Each row comes from the steps of one path. Every step used is in the known rows, and no mark comes twice. Write the path behind each row, first mark first.
Known rows
rubim -> kazut -> naka -> nini -> somada: [-0.92  3.12  0.60 -1.48 -1.79  0.11 -0.25  0.62 -0.09  2.27  2.76 -1.68
 -1.28  4.50 -1.76  2.66  0.43 -3.69 -4.45]
rubim -> kazut: [-1.08  2.58  0.39  0.02 -0.08  0.33 -0.03  0.65  1.07  0.18 -0.73  0.48
 -0.21  1.77  0.55  1.91  0.19 -0.26 -1.36]
komep -> rubim -> nini -> somada: [ 0.33 -1.57 -0.08  0.20  1.00 -0.17 -0.96 -0.01 -1.90 -1.51 -0.98 -2.01
 -1.48  2.66  0.44 -1.62 -1.82  2.02  3.86]
komep -> somada -> rubim -> kazut -> naka: [-0.07  2.26  0.11 -0.97  2.15 -0.32  0.33  0.39 -0.47 -0.39 -1.56  0.58
 -4.76 -0.99 -0.31  0.77 -0.12  2.70 -3.55]
somada -> naka -> komep: [ 1.14  0.15 -0.17  0.82 -1.44  1.12 -0.82  0.42  0.78 -0.02  8.77  0.61
  2.29 -1.87 -1.07  0.52 -1.59 -0.01  1.52]
rubim -> kazut -> naka -> komep -> somada: [-0.28  2.30 -0.09 -1.02  0.00  1.20 -0.12  0.34  0.00  0.40  6.04  0.31
 -0.59  0.14 -1.39  4.73  0.59  2.31 -3.92]
somada -> naka -> rubim -> nini -> komep: [ 0.85 -1.82  0.41  0.75 -1.28  3.09 -1.74  0.35 -0.42 -0.89  6.46  0.92
 -0.98 -4.72  0.40 -0.17 -2.77  2.02  0.05]
naka -> nini -> somada: [-0.06  1.27  0.07 -0.94 -1.48 -1.10 -0.71  0.39 -0.75  1.20 -0.24 -2.06
  0.49  1.94 -0.65  0.64 -0.71 -3.08 -0.60]
somada -> rubim -> kazut -> naka -> komep: [-0.22  2.29 -0.62 -0.53 -0.01 -0.17  0.21  1.08  0.83  2.46  4.31  1.34
  1.23  0.85 -1.56  1.91  1.09 -0.10 -1.22]
somada -> naka -> nini -> komep -> rubim -> kazut: [ 0.61  4.47  0.19  0.03 -1.36 -0.47 -0.55  1.34  1.54 -0.61  2.63 -0.45
 -1.99 -0.93 -1.71 -1.72 -3.74 -3.95 -1.16]
rubim -> kazut -> naka -> nini -> komep: [-0.59  3.36  0.09 -1.37 -1.79  0.03  0.24  0.73  1.08  2.22  2.56 -0.38
 -1.36  0.13 -1.90  1.72  0.03 -4.26 -6.30]
naka -> komep: [ 0.14  0.24 -0.63 -0.07 -0.88  0.10 -0.46  0.39  0.23  1.11  4.48  0.40
  3.57 -0.48 -0.76  1.76  0.13  0.00  1.09]
kazut -> naka -> komep -> rubim: [ 0.94  0.21 -0.87 -0.59 -0.37  0.36  0.24  0.09 -0.55  0.99  7.28 -0.09
  1.08  1.84 -3.52  0.40  0.23 -0.38  0.61]
somada -> rubim -> kazut -> naka -> nini: [-0.39  2.80 -0.03 -0.86 -0.50 -1.55  0.56  0.90  0.46  2.34 -0.68  0.88
 -1.35  0.78 -1.95  0.45 -0.04 -4.85 -2.68]
naka -> nini: [-0.09  0.68 -0.09 -0.37 -1.39 -1.10 -0.06  0.17 -0.10  1.00 -0.44 -0.10
  0.94 -0.44 -1.03  0.36 -0.67 -4.93 -0.25]
nini -> komep -> rubim: [ 0.55  1.39 -0.53 -0.53  0.66 -0.44  0.02  0.49  0.20 -0.79 -0.53 -0.97
 -1.53 -0.80 -0.77 -2.69 -1.35  0.94 -0.03]
nini -> somada -> naka -> komep -> rubim -> kazut: [ 0.42  3.83  0.10  0.22 -0.85  0.84 -1.34  1.43  0.83 -0.44  7.60 -1.17
  0.65  3.57 -1.21  0.81 -2.32  1.77  1.95]
naka -> rubim: [-0.40  0.39  0.13 -0.31 -1.02  1.79 -0.66  0.27 -0.44  0.94  2.84  1.10
  1.07 -0.01 -0.70  2.01  0.38  0.26 -0.52]
rubim -> nini -> komep -> somada -> naka: [ 1.40 -1.96  0.36  0.60  0.94  1.49 -1.46 -0.20 -0.89 -3.48  2.13 -0.56
 -4.47 -6.76  1.75 -1.55 -3.94  4.28 -0.64]
rubim -> nini -> somada -> naka -> komep: [ 1.12 -2.16  0.02  0.89 -1.12  1.48 -2.04  0.27 -0.80 -0.60  8.03 -1.05
  1.84 -0.55  0.55  0.54 -2.39  2.25  3.39]
kazut -> naka -> rubim -> nini: [ 0.04 -3.05  0.20 -0.08 -0.87  3.01 -0.66 -0.56 -1.82  0.95  5.75  1.24
 -0.61 -0.18 -1.35  2.33  0.33  0.31 -0.90]
komep -> rubim -> kazut -> naka: [-0.13  2.53  0.11 -0.54  0.41  0.57  0.70  0.33  0.27  0.11  2.26 -0.01
 -2.56  3.89 -2.20  0.55  0.14 -0.48 -1.83]

Which path is each row?
[ 1.29  0.03  0.47  0.39  0.71  0.91 -0.68 -0.24 -0.36 -2.81  2.82 -0.23
 -3.60 -3.56  0.22 -0.54 -2.61  3.09 -0.64]	komep -> somada -> naka
[-0.37  2.92 -0.37 -1.14 -0.12 -0.11 -0.40  1.35  0.26  2.56  4.42 -0.49
  0.59  3.25 -1.08  1.87  1.01  1.74 -1.64]	nini -> somada -> rubim -> kazut -> naka -> komep
[-0.48  3.87 -0.12 -0.48  0.61 -0.14  0.01  1.19  1.24 -0.63 -1.38 -0.50
 -1.90  0.90 -0.24 -0.91 -1.35  0.75 -1.41]	nini -> komep -> rubim -> kazut
[-0.50  2.09 -0.17 -0.58 -1.17  1.25  0.03  0.63  0.91  2.16  7.39  0.71
  1.72  2.27 -1.90  3.95  1.42 -0.64 -2.74]	rubim -> kazut -> naka -> komep
[ 0.40  0.78 -0.25 -1.49 -0.63 -1.63 -0.04  0.45 -1.35  2.32  0.43 -1.50
 -1.74  1.28 -1.96 -1.37  0.05 -2.81 -1.71]	kazut -> naka -> nini -> somada -> rubim
[-0.49  2.64  0.19 -1.12  0.80 -0.17  0.06  0.92 -0.10  1.48 -0.06 -0.91
 -3.00  3.52 -0.37  0.11  0.96  1.73 -2.82]	nini -> somada -> rubim -> kazut -> naka
[ 1.47  1.99 -0.15 -0.10 -1.21 -0.51 -0.43  0.70  0.53 -0.86  3.30 -0.88
 -1.82 -2.82 -2.27 -3.59 -4.03 -3.62  0.15]	somada -> naka -> nini -> komep -> rubim
[ 0.87  1.17 -0.55 -1.88  0.69 -1.61  0.24  0.36 -1.02  0.40 -1.45 -0.72
 -4.19 -5.28 -1.48 -1.59 -1.12 -0.91 -4.50]	kazut -> naka -> nini -> komep -> somada -> rubim
[ 0.30  0.73 -0.21 -1.42 -1.74 -0.21  0.33  0.14  0.04  1.90  3.17 -0.93
 -1.10 -1.68 -2.41 -0.22 -0.13 -4.07 -4.95]	kazut -> naka -> nini -> komep
[ 0.18  1.68 -0.20 -1.27 -0.22 -1.08 -0.35  0.32 -0.46 -0.60 -1.87 -1.16
 -1.99 -4.68 -0.17  0.18 -1.97 -1.10 -3.51]	naka -> nini -> komep -> somada
[-0.57  2.60  0.33 -0.88 -1.73 -0.06  0.44  0.34  0.55  2.00  2.52  0.22
 -0.87  2.18 -2.18  2.61  0.47 -5.50 -4.21]	rubim -> kazut -> naka -> nini
[ 0.18  1.54 -0.35 -0.93 -0.34 -2.58 -0.53  0.89 -0.81  1.51 -3.13 -1.39
 -0.16  0.48 -0.30 -1.61 -1.14 -2.72  0.92]	naka -> nini -> somada -> rubim
[ 1.51 -1.61  0.36  1.03  0.40  0.75 -1.47  0.02 -1.48 -2.57  3.24 -1.76
 -2.78  1.24  0.20 -2.90 -3.57  2.24  4.36]	komep -> rubim -> nini -> somada -> naka
[ 1.07 -2.81 -0.87 -0.22  1.66 -0.12 -0.56 -0.16 -2.11 -0.30  2.76  0.78
 -1.13 -4.01 -0.37  0.68 -0.99  3.24  1.09]	kazut -> naka -> komep -> somada -> rubim -> nini
[ 0.94  0.65  0.00  0.23 -1.47  1.13 -1.47  0.64  0.06  0.23  8.97 -1.33
  1.61  0.54 -0.61  0.59 -1.47  1.74  1.21]	nini -> somada -> naka -> komep
[ 1.05  1.35  0.10 -0.03 -2.02 -0.01 -0.70  0.58  0.86  0.08  3.72 -0.56
 -0.98 -4.00 -1.13 -1.77 -2.83 -3.60 -1.92]	somada -> naka -> nini -> komep
[ 1.10 -2.31  0.70  0.91  0.01  3.10 -1.85 -0.30 -1.88 -2.71  4.96  1.11
 -2.68 -4.71  0.59  1.54 -3.13  3.52  0.99]	komep -> somada -> naka -> rubim -> nini
[-0.46  2.06  0.05 -0.54  0.77 -0.28  0.66  0.72  0.57  1.21 -0.07  1.04
 -2.40  1.11 -0.75  0.09  0.86 -0.01 -2.44]	somada -> rubim -> kazut -> naka
[ 0.35  0.91 -0.12 -0.98  1.16  0.25 -0.38  0.11 -0.48 -1.61 -1.48 -1.05
 -2.99 -4.19  0.89 -0.34 -1.20  3.86 -3.21]	nini -> komep -> somada
[ 0.37  0.00  0.02 -0.89 -1.78 -0.22  0.52 -0.28 -0.57  1.79  3.21 -0.25
 -0.56  0.47 -2.79  0.71  0.23 -5.16 -2.83]	kazut -> naka -> nini
[ 1.10  0.53  0.35  0.53 -1.96 -0.26 -0.44  0.24  0.30 -0.03  3.91  0.06
 -0.31 -2.02 -1.38 -0.89 -2.52 -4.73  0.12]	somada -> naka -> nini
[ 0.23  0.66  0.21 -1.48 -1.82 -0.25 -0.11 -0.01 -1.20  2.04  3.36 -2.19
 -1.01  2.89 -2.29  0.86  0.30 -3.39 -3.15]	kazut -> naka -> nini -> somada
[ 0.38  0.40 -0.55 -0.52  0.41  0.17 -0.73  0.11 -0.68 -0.67  2.88 -0.04
  1.21 -2.47 -0.27  2.41 -0.72  2.65  0.00]	naka -> komep -> somada
[-0.12 -2.39  0.44 -0.65 -1.03  3.05 -1.26 -0.31 -2.51  1.09  6.02 -0.68
 -1.03  2.11 -0.79  2.54  0.45  2.13 -1.14]	kazut -> naka -> rubim -> nini -> somada
[ 0.58  1.83 -0.65 -1.25  0.98 -2.47 -0.28  0.83 -0.55 -0.26 -5.15 -0.54
 -2.69 -6.07  0.19 -1.99 -2.32 -0.57 -2.00]	naka -> nini -> komep -> somada -> rubim
[ 0.08 -2.20  0.27  0.13  0.28  0.36 -1.24 -0.11 -1.55 -0.61 -0.55 -1.64
 -0.54  1.31  1.58  0.13 -0.89  1.97  1.87]	rubim -> nini -> somada
[-1.32  2.90  0.50 -0.29 -1.08  2.04 -0.64  0.93  0.63  1.11  2.21  1.53
  0.77  1.69 -0.31  3.86  0.30  0.01 -1.81]	naka -> rubim -> kazut
[-0.37  3.24  0.10  0.05  0.74 -0.28  0.23  0.80  0.76 -0.72 -1.06  0.14
 -1.16  3.07 -0.61  0.19 -0.98 -0.28  0.67]	komep -> rubim -> kazut
